Each row was made from one walk, in order. Every step used is in the known rows, and no mark comes twice. Write each row's walk.
(in the rows, 128 means zero)
Known rows:
rati-lopig-mivet-rafom: [112  97 123 136 122 167 145 164 127 103  54  92 113 125 155 129 128 150
 109 135 125 140 139 103]
totek-rati-rafom-mivet: [119 121  99  69 124 140 120 102 137 129 116 168 140  98 141 153 139  10
 156  97  96 150 128 109]
totek-mivet: [138 121 112 166  83 170 149  94 108 106 124 122 160 151 136 130 129  71
 141  79 155 154 124  93]
rati-totek-mivet: [122 147 127 125  82 107 148  94 131 127 125 118 166 122 142 141 145  86
 143 111 186 148 144  96]
totek-mivet-filig-rati-lopig-leko: [135 124 114 191  94 169 178  62 117  66 120 116 149 144 111 130 124  83
 124  66 138 134 105  81]
filig-rati-rafom-mivet-fized: [ 94 128 105 156 132 147 125 112 142  70 104  94 163  87 153 140 152  31
 125 135 129 116 145 105]
rafom-mivet-filig-rati: [153 129 127 176 125 132 181  81 137  86  71 114 120 116 137 144 132  94
 134  98 121 109 175  70]
rafom-rati: [156 148 140 136 122 126 106  90 142 136 130 143 154 109 165 126 148 102
 141 114 166 118  59 127]
rafom-mivet-filig: [164 124 130 165 119 135 182  92 131 104  74 121 108 125 136 147 127 102
 143  96 128 121 175  63]
mivet-filig-rati-lopig-leko: [130 121 110 173 135 150 163  73 140  57 122 113 129  96 121 131 130 133
 113 104 115 119  81  84]
filig-mivet-rafom: [ 92 112  87 170 154 144 119 169 147  58 127 115  78 113 174 150 121  97
 105 118  95 129  88  35]
rati-filig-mivet: [124  95  52 197 139 150 100  98  96 106 118  97 134  80 141 168 151  76
 129 146  74 137 149  81]
filig-mivet: [120 103  95 165 149 152 112 126 143  71 122 111 124 116 168 149 136  96
 129 128 110 139  86  61]
rati-rafom-mivet-fized: [103 118 112 132 119 151 128 145 131 102 105 105 136 104 154 152 144  19
 152 134 141 136 164  86]
mivet-rafom: [101 129  94 144 126 141 136 180 137  95 136 125  78 103 162 132 112 124
 104 107 119 135 110  68]
rafom-rati-totek-mivet-fized: [144 170 151 136  97  90 112  82 147 114 129 145 148 123 171 135 157  81
 135 106 193 118  86 116]
rafom-mivet-fized: [155 118 124 156 122 135 143 140 136  75  74 116  79 126 167 144 138 103
 122 115 133 135 204  73]
totek-mivet-rafom: [113 131 101 171  86 163 156 138 114  91 130 126 113 148 144 131 113  75
 119  69 141 144 128  67]
rati-filig-mivet-rafom: [106 102  44 200 142 145 105 128  98  95 121  99 103  77 144 170 140  78
 112 138  64 129 151  62]
rafom-rati-filig-mivet-fized: [145 135  97 185 137 121  78  85 123  99 124 129 126  93 171 153 160  75
 124 132 116 109  90 105]
filig-rati-totek-mivet: [107 149 115 151 106 117 138  77 143  87 119 103 184 100 145 132 153  79
 121 119 159 126 130 112]
rafom-rati-lopig: [143 135 153 130 125 137 102 101 131 135 120 133 147  94 148 132 161 123
 130 124 176 120  81 125]
lopig-rati-rafom-mivet: [131 111 135 107 126 172 162 125 138 134 115 128 148  83 121 145 125  47
 144 142 173 114 115  31]
lopig-mivet-filig: [160 114 106 170 115 150 176  94 148  84  42 108 143 173 181 121 102 121
 139 114  96 131  78 112]

Which walk is each row?
[113 148  93 162 127 122 114 146 122 120 134 133  88  88 160 142 130  99
 105 112 115 110 104  85]
mivet-rafom-rati-filig
[100 114 112 157 135 158 137 126 139  69  69  86 147 102 153 124 140 123
  96 137 117 120 128 117]
filig-rati-lopig-mivet-rafom
[ 87 128  96 146 132 156 117 102 140  90 132  94 195  78 145 132 149  39
 134 139 131 123  97 121]
filig-rati-rafom
[121 143 102 185  88 148 139 114 103 108 128 131 121 137 141 138 126  57
 120  72 138 126 123  80]
totek-mivet-rafom-rati-filig
[130  90 129 133 119 172 141 134 125 113  51  90 143 127 150 128 138 147
 125 143 135 148 138 122]
rati-lopig-mivet
[126 145 109 166 126 111 157  61 152  56 128 124 143  97 150 137 133 113
 122 108 123 112  80  83]
mivet-filig-rati-totek
[146 128 106 188  85 163 169  69 113  75 127 133 144 158 134 133 117  76
 140  61 138 141  98  72]
totek-mivet-filig
[132 100  84 159 144 165 138 123 119 100 128 128 103  67 129 157 122  90
 105 145 113 111 107   8]
lopig-rati-filig-mivet-rafom
[134 120 101 174 121 151 171  85 153  71  43  95 168 159 178 123 111  83
 138 121  93 118  73 121]
lopig-mivet-filig-rati-rafom
[151 109 102 161 118 151 136 139 152  54  42 103 115 173 211 117 115 121
 119 130 103 145 108 122]
lopig-mivet-fized
[ 96 121 110 166 157 136 107 160 148  66 122 123  79 107 173 151 134 100
 102 119 114 114  75  45]
filig-mivet-rafom-rati-lopig
[131 112 132 114 129 170 154 136 143 104 116 132 127  86 135 145 125  49
 132 142 166 115 117  26]
lopig-rati-rafom-mivet-fized
[104 117 118 123 116 155 142 132 124 145 104  99 166  99 134 152 144  16
 168 133 149 135 163  95]
rati-rafom-mivet
[135 133 117 152 117 135 152 147 153 108  45 113 118 164 195 118 106 112
 120 118 113 118  84 119]
lopig-mivet-rafom-rati
[151 129 155 136 122 139 115 100 137 132  76 123 154 123 163 125 152 122
 132 129 163 116  79 140]
rafom-rati-lopig-mivet
[134 133  99 183 133 140 155  66 145  47 128 124 138 104 150 131 126 113
 121  99 106 114  68  84]
mivet-filig-rati
[136 104 106  64 133 152 122 102 135 122 123 165 110  91 114 140 137 111
 123  95 102 168 106 119]
totek-rati-lopig-leko
[145 134 101 179 135 124  88  75 118 128 122 127 147  90 156 153 160  73
 135 131 120 109  87 111]
rafom-rati-filig-mivet
[153 121 136 166 128 141 191  86 136  96  66 105 113 111 113 144 134 110
 127 103 128 114 182  72]
rafom-mivet-filig-rati-lopig-leko
[106 146 115 135 124 108 128  87 153  93 120 101 176  78 151 132 156 101
 119 139 150 123 122 118]
filig-rati-totek
[122 125  99  80 127 136 130  89 139 113 116 175 132 101 139 156 134  12
 155  88  88 144 116  98]
totek-rati-rafom-mivet-filig
[144  95  84 164 144 165 124 112 122  77 128 127 104  73 138 157 129  91
 105 150 115 116 106  15]
lopig-rati-filig-mivet-fized
[103 128 104 171 154 130 109 156 152  66 128 127  83 114 180 148 128  90
 107 114 109 112  65  46]
filig-mivet-rafom-rati
[154 103  93 144 127 170 141  97 111 129 129 130 135  64 118 147 128 100
 120 147 134 121 116  41]
lopig-rati-filig
[137 122 102 180  88 165 129 115 118  46 127 128 115 158 165 130 128  77
 118  78 143 155 127  82]
totek-mivet-fized
[104 143 127 137 130 130 119 167 137 109 130 135  81  94 159 133 132 126
  99 109 144 113  93  81]
mivet-rafom-rati-lopig
[106 166 125 128 122  94 125 156 151 119 137 140  90  96 172 135 129 112
 109 111 154 111  88  84]
mivet-rafom-rati-totek
[119 111  48 122 143 132  94  98 118  95 128 169  94  82 149 167 137  54
 115 100  37 147 120  86]
totek-rati-filig-mivet-rafom
